Known rows, with every way that one mark hangs from another:
[mena bolonu fetog [mera didatog]]: [-13 -12 -10 -16   5   0  -8  -3 -12  -6  16   1  -8  14  15 -11  -8 -17
  17   5  16  21   9  -2  19]
[nodup [didatog [mena [bolonu mera]]]]: [-20  -1  18 -12   8  15   0  12  -9  19   8 -12 -29  29   3 -22   6 -14
   3   4   6   4  14   2  18]
[fetog bolonu]: [ -2  -9  -6  -8   8  -5  -6   6  -7   4   1   0 -19  15   5   0  -7 -10
  -1   3   9  13   5 -10   9]
[didatog [mena bolonu fetog] mera]: [-25  -9  13  -7  -7  25   7   7 -12   3  10  -9 -13  19   6 -15  14  -9
   8   2 -22  27  10  -7  11]
[fetog [mera [didatog bolonu]]]: [ -8 -13 -25 -10  13 -13   4  10   4  22  -4  -1  -8 -12  -3  -1 -14  -5
   1  10  27  10  10  -9   1]
[bolonu mera]: [-14  -6   9 -13  -3  18  -1   4  -4   4  -8  -6  -7  18  -1 -12  -3  -5
   4  -2  -9   6   0 -17  13]
[bolonu [fetog [mera didatog mena]]]: [-11  -7 -10 -16  14 -16   4   7   5  33   6  -2   2  15   0   9  -8  -9
   6  -1  11  -1  -3  -6  11]
[mera didatog]: [-14  -7  -5  -6  12   6   4   2  -8   9  -1  -4  -7   6   0 -11  -3 -13
   0   2  10  12   6  -8  11]
[nodup [didatog bolonu mera]]: [-12  -4   9 -18  -9  12   5   2   4   8   5  -9 -27  22  -5 -30  -1 -17
  11   8  13  -4  15   3  18]
[didatog [bolonu fetog] [mera mena]]: [-11  -7  -3 -20 -19   7  14  -3   9   3   7  -3  -4  20  -5 -18  -3 -18
  15  -1  -4   3   3   1  19]
[fetog bolonu [didatog mena] mera]: [  1 -11 -29  -2  31 -29  -4  20 -19  28   5  -6 -21  -2   2  15  -8   2
 -13   3   4  15  25 -17  -5]
[didatog mena mera]: [-21  -1  15  -2  -7  29  13  11 -14  10   4 -10 -11  19   0 -22  16  -2
   4  -3 -24  22   8   0   9]
[nodup [didatog [bolonu fetog] mena mera]]: [-22  -3  18 -15  -7  15  10   8   1  15  12 -12 -30  36  -1 -28  10 -19
  14   5   4   0  17   6  19]
[nodup [didatog [mera mena]]]: [-11   3  14 -17   1  13   1   4  -4  20   4 -11 -18  26  -5 -22   2 -11
   2   3   2  -6   6   7  17]
[nodup [didatog bolonu mena]]: [-18  -1  11  -9   2  11   4  13  -4  16   4 -10 -31  20   0 -24   6 -14
   7  10  11  -1  18   4  15]
[nodup [didatog mera]]: [-12   0  17 -16  -1  15   2   4  -3  16   4 -11 -23  27  -4 -24   2 -11
   7   3   5  -3   9   2  17]
[didatog [mera [mena bolonu]]]: [ -8  -3   0 -15  -7  15   7   0  -5   7   5  -4  -1  13  -4 -17  -2  -9
   3  -3  -9  13   0   2  15]
[mera didatog [mena [bolonu fetog]]]: [-14  -6 -11 -15  16  -5   3  -2  -4  16  11  -1   1  13   2  -4  -6 -23
  -2   0  13   9   1   2  20]
[didatog [mena bolonu] mera]: [-20  -6  11  -6  -7  25  12   9 -12   5  12  -7 -14  20   2 -24  12  -9
   6  -3 -15  29  12   1  13]
[mena didatog]: [ -8   0  14 -17  -4  20  -5  12 -13   6   2  -8 -12   5  -9  -1 -14   1
  -2  14   8   5   4  -1   8]
[mera [mena bolonu]]: [ -3  -1  -8 -14   7   1   0   5  -5  13   3   0   2   2  -1  -6  -8  -9
  -3   0   3   7  -1   1  16]
[nodup didatog]: [-10   0  12 -14   8   7  -2   8  -3  20   2  -9 -22  22  -1 -17  -1 -10
   5   5  13  -8   9   0  16]
[didatog [bolonu mera] mena]: [-23  -8   3  -5  -9  21  10  12  -5  -1  -2  -6 -19  12   2 -21   8 -11
   7   6  -8  16  14  -9  12]

Rows:
[-12  -2   5 -13  -6  17   4   1  -5   8  -2  -6   2  11  -3 -10   4  -5
   3   0 -19   7  -4  -5  10]
[didatog [mera [mena fetog]]]
[-10  -8  -7 -12  11   1  -8   0  -8   3  -1  -3 -16  23   5  -1  -5 -18
  -6   3   3  14   2 -10  12]
[fetog [bolonu [mera didatog mena]]]
[-21   1  20  -7  10  13  -2  13  -9  23   3 -13 -25  24   5 -13  11 -10
   3   8  -1  -2  11  -2  12]
[nodup [didatog [mena fetog]]]
[-10   1   2 -18  -3  12  -6   7  -8   7  -3  -5  -3  -2  -4   7  -9  -5
  -3  18  -2  -2  -1  -1   8]
[mera [mena [didatog bolonu] fetog]]
[-17  -1  15 -10  10  11   0  13  -9  21  10 -11 -28  25   3 -20   6 -13
   3   5   9   3  15   4  17]
[nodup [didatog [mena bolonu]]]
[-11 -12  -4 -11   9   2  -8   0  -8  -1   0  -3 -21  24   6  -4  -5 -17
  -3   3   6  17   5 -15  12]
[fetog [bolonu [mera didatog]]]
[  5 -13 -35 -11  16 -26   4  13  -4  22  -2  -4  -8 -19  -9   4 -20   2
  -2   5  14   1  24 -19  -1]
[fetog [didatog bolonu] mera]
[-17  -7 -12 -12  17  -1  -3  -3  -8  10   4  -3   1   2   5   0  -4 -21
  -5   8   6  11   1  -5  13]
[mera didatog [mena bolonu fetog]]
[  5  -4 -31 -10  27 -24   1  15 -12  36  -4  -6   3 -17  -9  13 -16   8
 -12  -1   1  -3  13 -13  -1]
[fetog didatog [mera mena]]
[-20   1   9  -1   2  17   1  16 -20  10   4  -5  -9  15  12 -10  13   1
  11   1 -16  16   6  -1   9]
[didatog [mena fetog mera]]
[ -9  -7  12 -26 -13  22  -3   4 -11  -5  16  -7 -17  13  -8 -11 -17  -9
   2  13  13  19  10   4  15]
[mena bolonu [didatog mera]]
[-12  -4   2 -20   6  -2   3   0  -6  18   4  -9   2  32  -2   3  -5 -12
   3 -12 -20  -7   1 -17  20]
[bolonu [fetog didatog] [mera mena]]
[-19  -1  11 -11   0  11   0  12  -7  12   8  -9 -30  23   6 -23   7 -14
  13  11   9  -1  17   6  16]
[nodup [didatog bolonu [mena fetog mera]]]
[-14  -2   3  -5   2  14   5  16 -19   8  14  -2 -13  16   9 -22   5  -4
  10  -3   0  25  11   8  16]
[didatog [mena bolonu mera]]
[ -8  -5  -7 -15 -18  14  12  -1   3  -2  -1  -2  -6   5  -8 -24  -3 -13
   8   4  -4   8   6   2  13]
[didatog bolonu [mera mena]]
[-23 -11  11 -18   2   8   3  -3   2  10   5  -7  -6  39   3  -5  -1 -20
  11  -6  -2   4  -1 -16  20]
[bolonu fetog [mera didatog]]
[ -9 -18 -14 -15   9 -11  -8   6   3  13   3  -1  -7  -3   8  10 -12  -7
   6  11  14  12   7 -19   6]
[mena bolonu [fetog mera]]
[-25  -6   8  -7   5  22   3   4 -11   5  -4  -8 -11  20   2 -14   6 -12
   0   0  -9  16   5 -13  12]
[bolonu [mera [didatog mena]]]
[ -2  -1 -13 -16  11  -5  -4  17  -4  32  -4  -4  -1 -11  -9  11 -17   8
  -8  12  13   2  -1   0  -1]
[fetog [mera [mena didatog]]]
